Each row was made from one path, in order. Every step used is in the known rows, and no mark comes twice. Write each row's path.
Known rows:
C > X > R > Y: [ 2.30 -2.75 -4.33  3.51 -2.04 -2.66 -0.30 -0.73 -1.20 -1.20 -2.51  0.79
 -4.17  0.65 -0.89  3.71 -0.97  1.83 -1.75 -1.73  0.54  2.59  0.30 -1.22]
M > L > C: [-0.77 -0.67  1.45  0.73  1.59 -0.36 -4.15  0.31  3.09 -1.10  0.77  1.67
  2.45  0.47  0.52 -1.75  3.40 -0.46 -1.54  1.77 -0.31 -2.22  0.48  0.07]
R > Y > M > L > C > X: [ 0.24 -4.47 -1.79  4.47  2.98 -5.17 -3.06 -1.20  0.92 -0.51 -1.52  1.73
 -0.10 -2.69 -0.13  0.54 -1.02  1.05 -1.84 -2.18  0.47 -2.16  1.51 -3.30]
X > Y > M > L > C: [-1.40 -1.64  1.38  0.37  3.80 -0.33 -0.54 -0.87  1.27 -3.16  0.76  2.81
 -0.19 -2.20  1.05 -2.68 -1.62  1.13 -4.55  1.44 -2.39 -3.59  2.21 -1.22]
R > Y > B > C > F: [-1.28  2.62 -0.34  1.01 -1.73 -2.33  0.78 -1.52 -4.24  1.23  1.07 -4.50
  2.58 -0.24 -1.92  2.63  2.12 -3.52  0.73 -1.22  4.76  2.85 -1.22 -2.48]
R > Y: [-0.27 -0.52 -1.71  2.14 -1.00 -1.43  0.30 -0.36 -2.75 -0.20  0.42 -0.16
 -1.88  1.62 -0.04  1.09 -0.16  0.02 -1.46 -1.22 -0.45  1.04 -1.33  0.01]
C > X > R: [ 2.04 -1.63 -2.49  1.08 -2.03 -0.81  0.02 -0.10  0.92 -0.94 -2.80  2.64
 -2.23  0.56 -0.42  2.33  0.61  1.42 -1.38 -0.27  0.54  1.70  0.39  1.16]
M > L > C > X > R > Y: [ 1.91 -3.95 -2.96  4.86  0.41 -3.43 -4.97 -0.51  2.49 -2.17 -1.91  0.83
 -1.50 -0.28 -1.06  1.96  0.69  1.71 -2.29 -0.68  0.76  0.14  1.86 -3.33]
B > Y > M: [-2.50 -0.91 -0.76 -1.08  0.70  0.71  3.45  1.58 -3.65 -0.39  1.36  0.79
 -2.25 -1.52  1.70 -2.01 -4.98  1.21  0.49 -0.66 -3.41  0.02  0.02  0.61]
B > Y > R > M > L > C > X: [-1.77 -5.21 -1.62  2.94  1.90 -3.81 -4.01  3.03  0.22 -0.96  1.06  0.14
 -0.08 -3.42  0.98 -0.25 -2.02  3.16  0.91 -2.02 -2.80 -1.83  1.20 -4.86]
R > C: [ 0.99  1.23  0.13  0.05 -1.60  1.66  0.20  0.66  0.88  0.56 -0.40  0.07
  0.43  2.05 -1.83  1.16 -0.15 -1.65  1.14  0.14  1.26 -2.99 -1.65  2.18]
X > R > C > M: [ 2.30 -0.80 -2.16 -1.53 -0.51  2.61  2.32 -0.55  2.71 -0.65  0.15  0.14
 -4.12  2.29 -1.49  2.24 -3.03  0.54  0.45  0.79 -1.39 -1.70  0.24 -1.04]
M > L > C > X: [ 1.03 -2.04  0.34  2.05  0.80 -2.13 -5.34  0.17  3.78  0.00 -1.55  3.08
  1.83  0.29 -0.55  0.25  4.47 -0.18 -1.43 -0.56  1.24 -1.61  0.63 -0.41]
L > C: [-0.05  1.79  0.42  0.82 -0.67  1.35 -3.05  0.40  0.09 -0.47 -0.71  0.52
  1.29  0.42  0.72 -0.09  2.42 -1.09  0.93  1.44 -1.16 -2.37 -0.76  0.58]
Y > M > L > C > F: [-0.99 -0.61  0.67 -1.33  3.40 -3.08 -2.27 -2.67  3.17 -1.71  0.35  1.36
  4.16 -2.73  0.47 -3.48  1.16  0.35 -2.24  0.90  1.57 -3.92  1.49 -0.97]
F > B > C > L: [-0.13  2.55  3.41 -2.35 -2.40  1.69  0.70  2.01 -0.19  3.29  0.07  0.54
  3.08  1.34 -1.39  0.77  1.59 -1.82  2.56  1.05  0.29  4.17 -0.45  3.53]
R > M > L > C > F > B > Y: [-1.83  1.18  2.17 -0.73  1.15  0.91 -1.96 -0.87  0.51 -0.05  3.34 -2.68
  1.73 -2.22  0.43 -1.31 -0.66 -0.73  0.56 -0.25 -0.08  0.20  1.48 -1.65]
L > M > C > X > Y: [ 2.66 -1.21 -1.95  1.00  2.96 -0.89  2.01 -0.85  0.77 -2.12 -3.06  1.97
 -5.92  2.08  1.15  2.50 -1.43  2.18 -3.42 -1.16 -1.17 -3.09 -2.79  1.27]
Y > B > C: [-2.22  1.79  1.94  0.22 -1.34  1.38  2.03  1.31 -3.11  1.90  0.70 -1.64
  2.88 -0.28 -0.50  1.74  2.59 -3.70  1.70  0.84  2.15  2.51 -0.93  0.50]
R > M > L > C > F: [-1.12 -0.24  0.51 -0.54  2.23 -3.70 -2.79 -2.66  2.84 -2.15  1.22 -0.43
  4.10 -2.42 -0.25 -0.22  1.43  0.18 -2.09  0.37  1.95 -3.25  0.84 -1.89]
M > C > F: [ 0.43  1.70  0.08 -2.27  1.54 -2.30  0.87 -2.42  2.38 -0.39 -1.03 -0.30
  1.72  1.71 -0.76 -0.52  2.81 -0.12 -0.89 -0.07  4.68 -3.40 -1.87  0.98]
F > B > Y > R: [-1.81 -0.69  0.70  0.14 -1.19  3.93  0.66  3.57 -3.66  1.97  2.59 -0.73
 -1.68  1.00  2.31 -3.61 -0.31  1.05  2.26 -0.44 -4.20  2.73  0.05  0.41]
B > C: [-0.39  1.85  1.36 -0.33 -2.17  0.13  0.82  2.02 -0.14  0.52 -0.60 -0.89
  1.49  1.18 -0.02  1.28  1.87 -1.51  1.62  0.96  0.19  1.70 -1.79  1.25]
F > B > Y: [-1.17  1.81  1.73 -0.85 -1.95  5.23  1.49  2.07 -3.10  1.88  2.31 -0.58
 -2.16  1.72  1.27 -1.26 -0.32 -1.24  1.54 -0.21 -2.54  3.56 -0.29  2.37]
F > B > C: [ 0.04  3.10  3.53 -0.16 -2.59  3.55  1.69  1.51 -0.39  2.81 -0.19 -1.91
  1.45  1.61  0.65  0.43  2.88 -2.76  2.41  1.04  0.32  3.89 -1.15  2.49]

Which path is each row?
[-0.49 -3.25  0.53 -2.46  2.23 -0.82  0.98 -0.94  3.12  0.20  2.89  3.26
 -1.76  2.37  0.49 -1.17  1.95  0.90 -3.74 -0.27 -1.92  0.50  1.00 -0.94] -> C > M > L
[-0.42  3.40  1.35 -2.49 -2.36  3.43  0.77 -0.25 -2.02  1.51  2.29 -1.37
 -0.60  1.62  0.28 -1.85  1.03 -1.43  0.95 -0.65  0.12  3.31 -0.28  1.75] -> C > F > B > Y
[ 2.76  0.27 -0.97  1.52 -2.22  0.05 -1.23  0.64  1.71  1.42 -2.62  1.45
 -0.55  1.86 -2.88  2.95  0.95 -1.43  1.18 -1.73  2.72 -2.50 -1.78  1.59] -> R > C > X
[-0.78  2.20  0.54 -0.34 -1.40  3.00 -3.74  1.67 -1.70  1.04  1.63 -2.79
  1.31  0.16  1.74 -3.95  1.84 -0.08  3.76  0.14 -2.13 -0.28  0.25 -2.04] -> L > C > F > B > Y > R
[-0.14  4.83  1.52 -1.16 -1.84  4.20 -2.96  0.06 -1.22  1.12  1.40 -2.76
  0.69  0.80  0.63 -1.77  1.72 -2.27  2.93  0.41 -0.51  0.68 -0.23 -0.06] -> L > C > F > B > Y
[ 0.59  1.70  1.36 -2.13 -0.43  1.96  1.18  2.14 -0.53  1.94 -0.34 -0.18
  0.71  1.48  0.84  0.94 -0.56 -0.56  2.43  1.52 -3.35  3.90 -2.13  4.80] -> F > B > C > L > M
[-0.33  0.60  0.83  1.72 -2.15 -0.46  0.90  1.16 -2.51  2.72 -1.48 -0.46
  2.15 -0.33 -1.45  3.74  3.49 -3.46  1.82 -1.08  3.54  2.86 -0.81 -0.03] -> Y > B > C > X
[ 0.16 -3.37  0.14  1.97  1.57  2.29 -1.02  1.16  1.13 -0.04 -0.44  1.17
 -1.88 -3.11  1.39 -1.60 -3.17  1.36  0.78  0.19 -1.87  1.46  3.68 -1.34] -> F > B > Y > M > L > C > X > R
[ 0.66 -0.42 -0.67  0.61 -0.87  1.29  0.35  1.81 -0.67 -1.36  0.45  0.49
 -2.04  1.77 -1.10 -1.05 -1.54  1.18 -1.03  0.06 -1.67 -3.83 -0.72 -0.76] -> X > Y > R > C
[ 0.63  1.85  2.94 -1.82 -1.41  3.78  3.22  0.43  0.44  3.34  1.18 -1.72
 -1.51  2.58  0.74  1.22  1.70 -2.28  2.33  0.38 -1.98  4.17 -0.51 -0.38] -> F > B > C > M
[-0.87 -1.15 -0.63  0.01 -0.38  0.08  0.89  1.29 -2.33 -1.86  0.88  2.09
 -2.29  1.12  1.27 -2.10  0.12  2.32 -3.18  0.21 -3.59 -0.76 -0.02 -0.78] -> X > Y > R
[-0.80 -2.54 -1.72 -1.82  2.65 -3.35  3.43 -0.72  1.04 -1.78 -0.98  1.30
 -0.10 -2.10 -1.49  2.65 -5.53  3.57 -0.81  1.22  1.25 -2.36  0.63  0.97] -> X > R > M > C > L
[-0.82 -0.69  0.84 -0.53  2.66 -2.08  3.09 -2.15  0.05  1.10  0.38 -2.69
  2.00 -1.50  1.08 -1.51  0.21  1.57  0.65 -0.81  2.87 -2.80 -0.54 -1.01] -> Y > R > M > C > F > B
[-2.38 -1.19  2.72  0.30  2.72  3.37 -0.50  1.40 -0.30  0.81  2.45 -0.05
  0.47 -2.33  2.24 -4.09 -2.03 -0.26  0.88  0.73 -2.90 -0.17  2.34 -0.24] -> F > B > Y > M > L > C
[ 2.35  1.81 -2.03 -1.59 -2.28  0.46  0.09 -1.65  2.63 -1.88 -1.11 -1.02
  0.38  1.09 -2.59  0.85 -0.59 -0.13  0.36  0.95  3.57 -2.23 -0.43  0.98] -> X > R > C > F
[-0.51  0.92 -0.33 -1.48  1.26  1.29  4.50 -1.66 -0.68 -0.92  1.01 -4.06
 -2.17 -1.69  0.36  0.76 -4.75  1.49  1.11 -0.03  1.97  0.51  0.52 -0.73] -> X > R > M > C > F > B > Y
[-0.25  1.20  2.99 -1.26  3.06  1.13 -0.43 -3.49  1.89 -1.26  1.36  1.02
  1.39 -1.88  0.88 -3.91  0.70 -0.44 -4.13  1.00  0.36 -1.81  2.84 -0.67] -> X > Y > M > L > C > F > B
[-0.43  0.56  2.90 -1.11  2.91  0.28 -1.46 -3.04  2.66  0.46  0.80  0.56
  4.33 -2.40  1.09 -4.23  2.15 -0.96 -1.21  0.89  1.63 -1.63  2.29  0.24] -> Y > M > L > C > F > B
[-1.11  0.99  0.21 -1.69 -1.73  2.29  0.08  1.45 -2.56  1.57  2.70 -1.60
 -0.21  0.97  1.39 -4.10  1.04  0.83  1.85 -0.90 -1.33  2.12  0.06 -0.29] -> C > F > B > Y > R
[ 0.05 -0.91 -1.99 -2.43  1.30 -1.08  0.29  0.74 -0.70 -0.74 -0.08  3.37
 -0.84  1.35  0.82  0.12 -1.81  1.90 -1.27  0.73 -4.34 -0.06 -2.01  4.43] -> C > L > M
[ 2.84  3.07  0.16 -1.27 -2.64  3.85  0.77 -2.19  2.24  0.22 -0.64 -1.86
  0.35  1.47 -1.98  0.18  0.45 -1.55  1.14  1.19  3.67 -0.20  0.27  2.32] -> X > R > C > F > B
[ 0.70 -1.54 -0.95  0.48  0.58 -1.62  3.05 -1.13 -1.62 -0.98 -1.98  4.08
 -3.50 -1.35  0.26  0.70 -2.63  1.33 -3.90 -1.77 -1.21 -0.69  0.74  0.34] -> C > X > Y > M
[ 1.60 -2.89 -4.32  4.91  0.56 -2.83 -1.34 -1.18 -1.54 -1.86 -3.89  0.10
 -2.74 -3.06  0.29  2.59 -4.10  2.03  0.18 -0.84 -0.86 -1.19  1.51 -3.40] -> L > C > X > R > Y > M
[ 0.19  0.55 -0.73 -2.24 -0.03 -1.45  0.30  2.54  0.00 -0.19 -0.80  0.74
  0.63  1.07  0.31  1.66 -1.53  0.66  1.37  1.14 -3.39  1.52 -2.83  3.35] -> B > C > L > M
[-0.50 -4.18 -3.36 -0.02  4.00 -4.51  3.73 -1.33 -0.61 -1.49 -1.40  1.30
 -1.86 -2.06 -1.17  0.92 -7.29  4.07 -1.28  0.22  0.92 -2.29  1.26 -0.75] -> X > R > Y > M > C > L
[ 0.25  3.50  1.07 -2.22 -2.57 -1.76 -0.16 -0.17  0.82  0.17 -0.61 -1.76
  3.04  1.23 -0.88  0.52  3.37 -1.68  1.18  0.43  2.82  1.44 -1.91  0.35] -> B > C > F
[-1.46  3.35  1.32 -1.52 -1.79 -0.53  1.29 -0.87 -1.97  1.43  0.86 -2.53
  4.49 -0.26 -1.36  1.26  3.93 -3.99  1.02  0.31  4.78  1.89 -0.99 -0.19] -> Y > B > C > F
[ 2.19 -1.29 -3.23  3.73 -3.36 -3.02 -0.10  1.02 -0.35 -0.60 -3.21 -1.86
 -2.75  0.35 -1.53  5.01 -1.00  0.69  0.93 -1.47  1.15  4.22 -0.47 -2.38] -> B > C > X > R > Y
